Each row comes from the steps of one walk. Every step used is in the known rows, and no mark comes twice. Write the walk behind each row, first mark first.
Known rows:
tinit/lutu: [-0.04  0.01  0.04  0.06 -0.03  0.09  0.05  0.02  0.08  0.21  0.00 -0.07
  0.01 -0.11 -0.04  0.30  0.03  0.12 -0.26  0.05  0.06  0.03 -0.04 -0.03]
kitan/kemis/danod: [ 0.10 -0.11  0.02 -0.16  0.02 -0.07  0.26 -0.01  0.12  0.01  0.01  0.27
  0.12  0.03 -0.16  0.07  0.00 -0.04  0.37 -0.01 -0.07  0.06  0.00  0.11]
tozor/danod/kemis: [-0.01  0.01 -0.04  0.00  0.04 -0.01  0.04  0.06  0.20  0.00  0.05 -0.03
  0.04 -0.27  0.12  0.15  0.13 -0.22 -0.08 -0.01  0.09 -0.13  0.08  0.09]
kemis/tinit: [ 0.05  0.00  0.00 -0.07 -0.09  0.10  0.06 -0.12  0.10  0.18  0.11 -0.01
  0.01 -0.10 -0.04 -0.05  0.00  0.06  0.04 -0.01 -0.11  0.07 -0.01 -0.01]
bedak/lutu: [-0.02 -0.01 -0.01  0.05  0.00 -0.14 -0.14  0.05 -0.11 -0.11 -0.19 -0.10
 -0.04  0.14 -0.02  0.17  0.05  0.04 -0.09 -0.03  0.05 -0.12  0.01 -0.03]
lutu/tinit/kemis/kitan: [-0.04 -0.05 -0.04 -0.11 -0.04 -0.07  0.08  0.23  0.05 -0.04 -0.46  0.13
  0.12  0.16 -0.07  0.48  0.05  0.26 -0.12  0.01 -0.01  0.11  0.04  0.03]
lutu/tinit/tozor/danod/kemis/reve: [-0.10  0.11 -0.12  0.03 -0.07  0.06  0.20  0.15  0.29  0.02 -0.28  0.00
  0.05 -0.20  0.05  0.58  0.09  0.09  0.00  0.04  0.12 -0.03  0.02  0.09]
reve/kemis/tinit: [ 0.09 -0.05 -0.05  0.00 -0.14  0.20 -0.04 -0.06  0.08  0.13  0.00  0.15
  0.09  0.09  0.02 -0.21 -0.03  0.16  0.21  0.02 -0.15  0.13 -0.05  0.02]
reve/kemis/danod/tozor/tinit/lutu: [ 0.01 -0.01 -0.12  0.18 -0.12  0.33  0.24  0.17  0.12  0.41  0.15  0.18
 -0.09 -0.16  0.00  0.29 -0.08 -0.09 -0.10  0.09 -0.04  0.07 -0.06  0.02]
kemis/danod/tozor: [ 0.04  0.00 -0.02 -0.04 -0.02  0.00  0.26  0.06  0.00  0.18  0.17  0.19
 -0.12 -0.14 -0.06  0.03  0.02 -0.25  0.09 -0.03 -0.07  0.03  0.02 -0.02]
kitan/kemis/danod/tozor/tinit/lutu/bedak: [ 0.02  0.04 -0.01  0.24 -0.05  0.21  0.41 -0.02  0.22  0.33  0.01  0.16
 -0.17 -0.32 -0.17  0.76 -0.06  0.06 -0.16  0.11  0.04  0.01 -0.09  0.04]
kitan/kemis: [ 0.08 -0.04  0.01 -0.02  0.06  0.01  0.05 -0.04  0.11 -0.04 -0.10  0.16
  0.10  0.06 -0.10  0.05 -0.01  0.10  0.23  0.01 -0.03 -0.03 -0.03  0.07]
bedak/lutu/tinit/tozor/danod/kemis: [-0.19  0.06 -0.05  0.05 -0.08 -0.12  0.00  0.28  0.20 -0.05 -0.35 -0.19
 -0.10 -0.04  0.08  0.75  0.17 -0.06 -0.24  0.04  0.16 -0.21  0.07  0.08]
kitan/kemis/tinit/tozor: [ 0.03  0.00 -0.04 -0.08 -0.10  0.22  0.14 -0.07  0.24  0.19  0.07  0.13
  0.02  0.01 -0.05  0.08 -0.07  0.12  0.31  0.07 -0.16  0.00 -0.06  0.09]
reve/kemis/tinit/tozor: [ 0.00 -0.01 -0.10  0.04 -0.19  0.30 -0.02  0.02  0.11  0.18  0.08  0.13
  0.00  0.15  0.10 -0.08 -0.09  0.13  0.26  0.09 -0.17  0.08 -0.07  0.05]
tinit/tozor/danod/kemis/reve: [-0.04  0.10 -0.15  0.07  0.00  0.14  0.15  0.07  0.24  0.00 -0.01  0.02
  0.08 -0.22  0.14  0.28  0.05 -0.06  0.13  0.04  0.08 -0.10  0.03  0.09]
kitan/kemis/tinit/lutu: [ 0.08 -0.03  0.05 -0.04 -0.06  0.21  0.13 -0.14  0.29  0.36  0.00  0.06
  0.12 -0.15 -0.17  0.28  0.01  0.28  0.02  0.05 -0.08  0.07 -0.09  0.04]
bedak/lutu/reve/kemis/danod/tozor/tinit: [ 0.01 -0.08 -0.14  0.25 -0.13  0.07  0.01  0.21 -0.09  0.18 -0.23  0.19
 -0.12  0.11 -0.01  0.06 -0.08 -0.15 -0.07  0.02 -0.09 -0.12  0.00 -0.03]
tinit/kemis/danod/tozor: [ 0.01 -0.04 -0.02 -0.14 -0.03  0.04  0.30  0.16  0.07  0.24  0.13  0.29
 -0.10  0.02  0.00  0.20  0.05 -0.28  0.10  0.01 -0.10  0.07  0.05 -0.01]
reve/kemis/danod: [ 0.06 -0.12 -0.03 -0.07 -0.08  0.01  0.11  0.09  0.00  0.00  0.00  0.27
  0.09  0.16  0.00 -0.13 -0.03 -0.04  0.32  0.01 -0.08  0.15  0.00  0.07]
reve/kemis/danod/tozor/tinit: [ 0.06 -0.02 -0.17  0.13 -0.10  0.24  0.19  0.16  0.06  0.20  0.14  0.27
 -0.10 -0.05  0.04 -0.04 -0.11 -0.22  0.17  0.05 -0.10  0.03 -0.01  0.05]
kemis/kitan: [ 0.07 -0.01 -0.07  0.05  0.05 -0.03 -0.04  0.03 -0.07 -0.13 -0.15  0.09
  0.13 -0.02 -0.04  0.02 -0.01  0.14  0.00 -0.02 -0.03  0.00  0.01  0.03]
kitan/kemis/tinit/tozor/danod: [ 0.02  0.00 -0.06 -0.07 -0.15  0.28  0.13  0.04  0.41  0.25  0.32  0.13
 -0.02 -0.07  0.06  0.31  0.01 -0.06  0.31  0.07 -0.15 -0.11 -0.02  0.14]
kemis/tinit/lutu: [ 0.01  0.01  0.03 -0.01 -0.12  0.20  0.10 -0.10  0.18  0.40  0.12 -0.08
  0.03 -0.22 -0.08  0.24  0.02  0.17 -0.22  0.05 -0.05  0.10 -0.05 -0.04]

Write each row's walk:
[-0.04  0.05 -0.15  0.08  0.01  0.07  0.05  0.17  0.17 -0.08 -0.03  0.05
  0.07 -0.22  0.16  0.31  0.06 -0.12 -0.02  0.03  0.03 -0.17  0.09  0.15] => tinit/tozor/danod/kemis/kitan
[ 0.02 -0.18 -0.02  0.07 -0.12 -0.16 -0.09  0.16 -0.15 -0.02 -0.33  0.20
  0.06  0.32 -0.06 -0.06  0.00  0.02  0.09 -0.01 -0.07  0.01  0.01  0.00] => bedak/lutu/reve/kemis/danod
[-0.02 -0.01 -0.12  0.02 -0.24  0.35 -0.03  0.14  0.27  0.25  0.32  0.13
 -0.06  0.07  0.21  0.15 -0.02 -0.04  0.26  0.09 -0.15 -0.03 -0.02  0.09] => reve/kemis/tinit/tozor/danod
[-0.15  0.05 -0.02 -0.01 -0.13  0.02  0.09  0.18  0.08  0.06 -0.20 -0.06
 -0.10  0.09 -0.02  0.43 -0.02  0.13 -0.08  0.07  0.02  0.04 -0.02  0.02] => lutu/tinit/tozor
[-0.04  0.06 -0.13  0.09 -0.02  0.27  0.13  0.15  0.15  0.26  0.09  0.10
 -0.18 -0.06  0.11  0.25 -0.05 -0.21 -0.14  0.06 -0.05 -0.08  0.02 -0.02] => danod/tozor/tinit/kemis
[ 0.03 -0.10  0.01  0.19 -0.12  0.14  0.14  0.17  0.01  0.42 -0.10  0.32
  0.00 -0.04 -0.08  0.09 -0.03 -0.02 -0.14  0.06 -0.09  0.11 -0.04 -0.05] => tinit/lutu/reve/kemis/danod/tozor
[ 0.01 -0.01  0.05  0.21 -0.17  0.25  0.03 -0.13  0.11  0.25 -0.13  0.03
 -0.01 -0.06 -0.04  0.39 -0.01  0.43 -0.16  0.10 -0.02  0.22 -0.13 -0.04] => reve/kemis/tinit/lutu/bedak
[ 0.05  0.06 -0.10  0.04  0.05  0.03  0.10 -0.01  0.21 -0.04 -0.10  0.07
  0.15 -0.28  0.06  0.14  0.11 -0.03  0.08 -0.03  0.10 -0.06  0.04  0.07] => tozor/danod/kemis/reve
[ 0.07  0.05 -0.09  0.05  0.11 -0.02  0.11 -0.13  0.03 -0.12 -0.33  0.07
  0.19 -0.19 -0.05 -0.03  0.04  0.15  0.06 -0.03  0.08  0.05 -0.01  0.02] => danod/kemis/reve
[-0.10  0.04 -0.06  0.03 -0.11  0.15  0.04  0.20  0.21  0.11  0.32 -0.01
 -0.14 -0.02  0.19  0.34  0.01 -0.20  0.05  0.07 -0.01 -0.16  0.04  0.08] => tinit/tozor/danod
[ 0.07  0.00 -0.08  0.05  0.13 -0.08  0.02 -0.03 -0.03 -0.21 -0.34  0.04
  0.20 -0.21 -0.03 -0.03  0.04  0.08 -0.07 -0.04  0.04 -0.01  0.05  0.07] => danod/kemis/kitan
[-0.02  0.05 -0.09  0.12 -0.09  0.22  0.33  0.10  0.13  0.45  0.26  0.03
 -0.18 -0.36 -0.06  0.44 -0.04 -0.19 -0.27  0.07  0.00  0.00 -0.02 -0.01] => kemis/danod/tozor/tinit/lutu
[-0.09 -0.01  0.02  0.00 -0.05 -0.22 -0.10  0.14 -0.06 -0.09 -0.46 -0.14
 -0.06  0.17 -0.11  0.45  0.09  0.20 -0.21 -0.03  0.09 -0.04  0.00 -0.04] => bedak/lutu/tinit
[ 0.02  0.04 -0.11  0.06 -0.06  0.15  0.30  0.09  0.07  0.23  0.26  0.11
 -0.18 -0.24 -0.01  0.12 -0.07 -0.32 -0.02  0.02 -0.06 -0.03  0.02  0.02] => kemis/danod/tozor/tinit
[ 0.02 -0.11 -0.02  0.16 -0.08  0.06 -0.18  0.09 -0.09  0.04 -0.27  0.19
  0.10  0.22  0.03 -0.23 -0.06  0.10  0.03  0.03 -0.07  0.04 -0.02 -0.01] => lutu/reve/kemis
[ 0.04 -0.01 -0.15  0.45 -0.09  0.35 -0.05  0.20 -0.01  0.31 -0.28  0.18
  0.04 -0.14 -0.01  0.19 -0.14  0.19 -0.36  0.09 -0.07 -0.04 -0.06 -0.03] => danod/tozor/tinit/lutu/reve/kemis/kitan
[ 0.03  0.10 -0.20  0.12  0.00  0.32  0.20  0.08  0.14  0.21 -0.06  0.18
 -0.06 -0.07  0.05  0.27 -0.07 -0.01  0.02  0.05 -0.04 -0.03 -0.03 -0.04] => danod/tozor/tinit/kemis/reve
[ 0.10 -0.07 -0.11  0.12  0.00  0.06 -0.13  0.09 -0.11 -0.17 -0.25  0.24
  0.20  0.17  0.02 -0.13 -0.05  0.24  0.18  0.00 -0.07  0.06 -0.02  0.06] => reve/kemis/kitan
[ 0.00  0.03 -0.19  0.01 -0.04  0.23  0.13  0.04  0.14  0.09 -0.10  0.09
  0.06  0.04  0.04  0.26 -0.08  0.09  0.06  0.06 -0.01  0.03 -0.02  0.01] => tozor/tinit/kemis/reve
[ 0.07 -0.09  0.07  0.05 -0.10  0.17  0.08 -0.13  0.24  0.44 -0.14  0.10
  0.15 -0.14 -0.21  0.20 -0.01  0.28 -0.15  0.06 -0.11  0.05 -0.08 -0.01] => kitan/kemis/tinit/lutu/reve
[ 0.02  0.00 -0.08 -0.08  0.02  0.08  0.09  0.03  0.09  0.01 -0.18  0.18
  0.13  0.14  0.00  0.16  0.01  0.16  0.17  0.02 -0.02  0.11 -0.02 -0.02] => tinit/kemis/reve
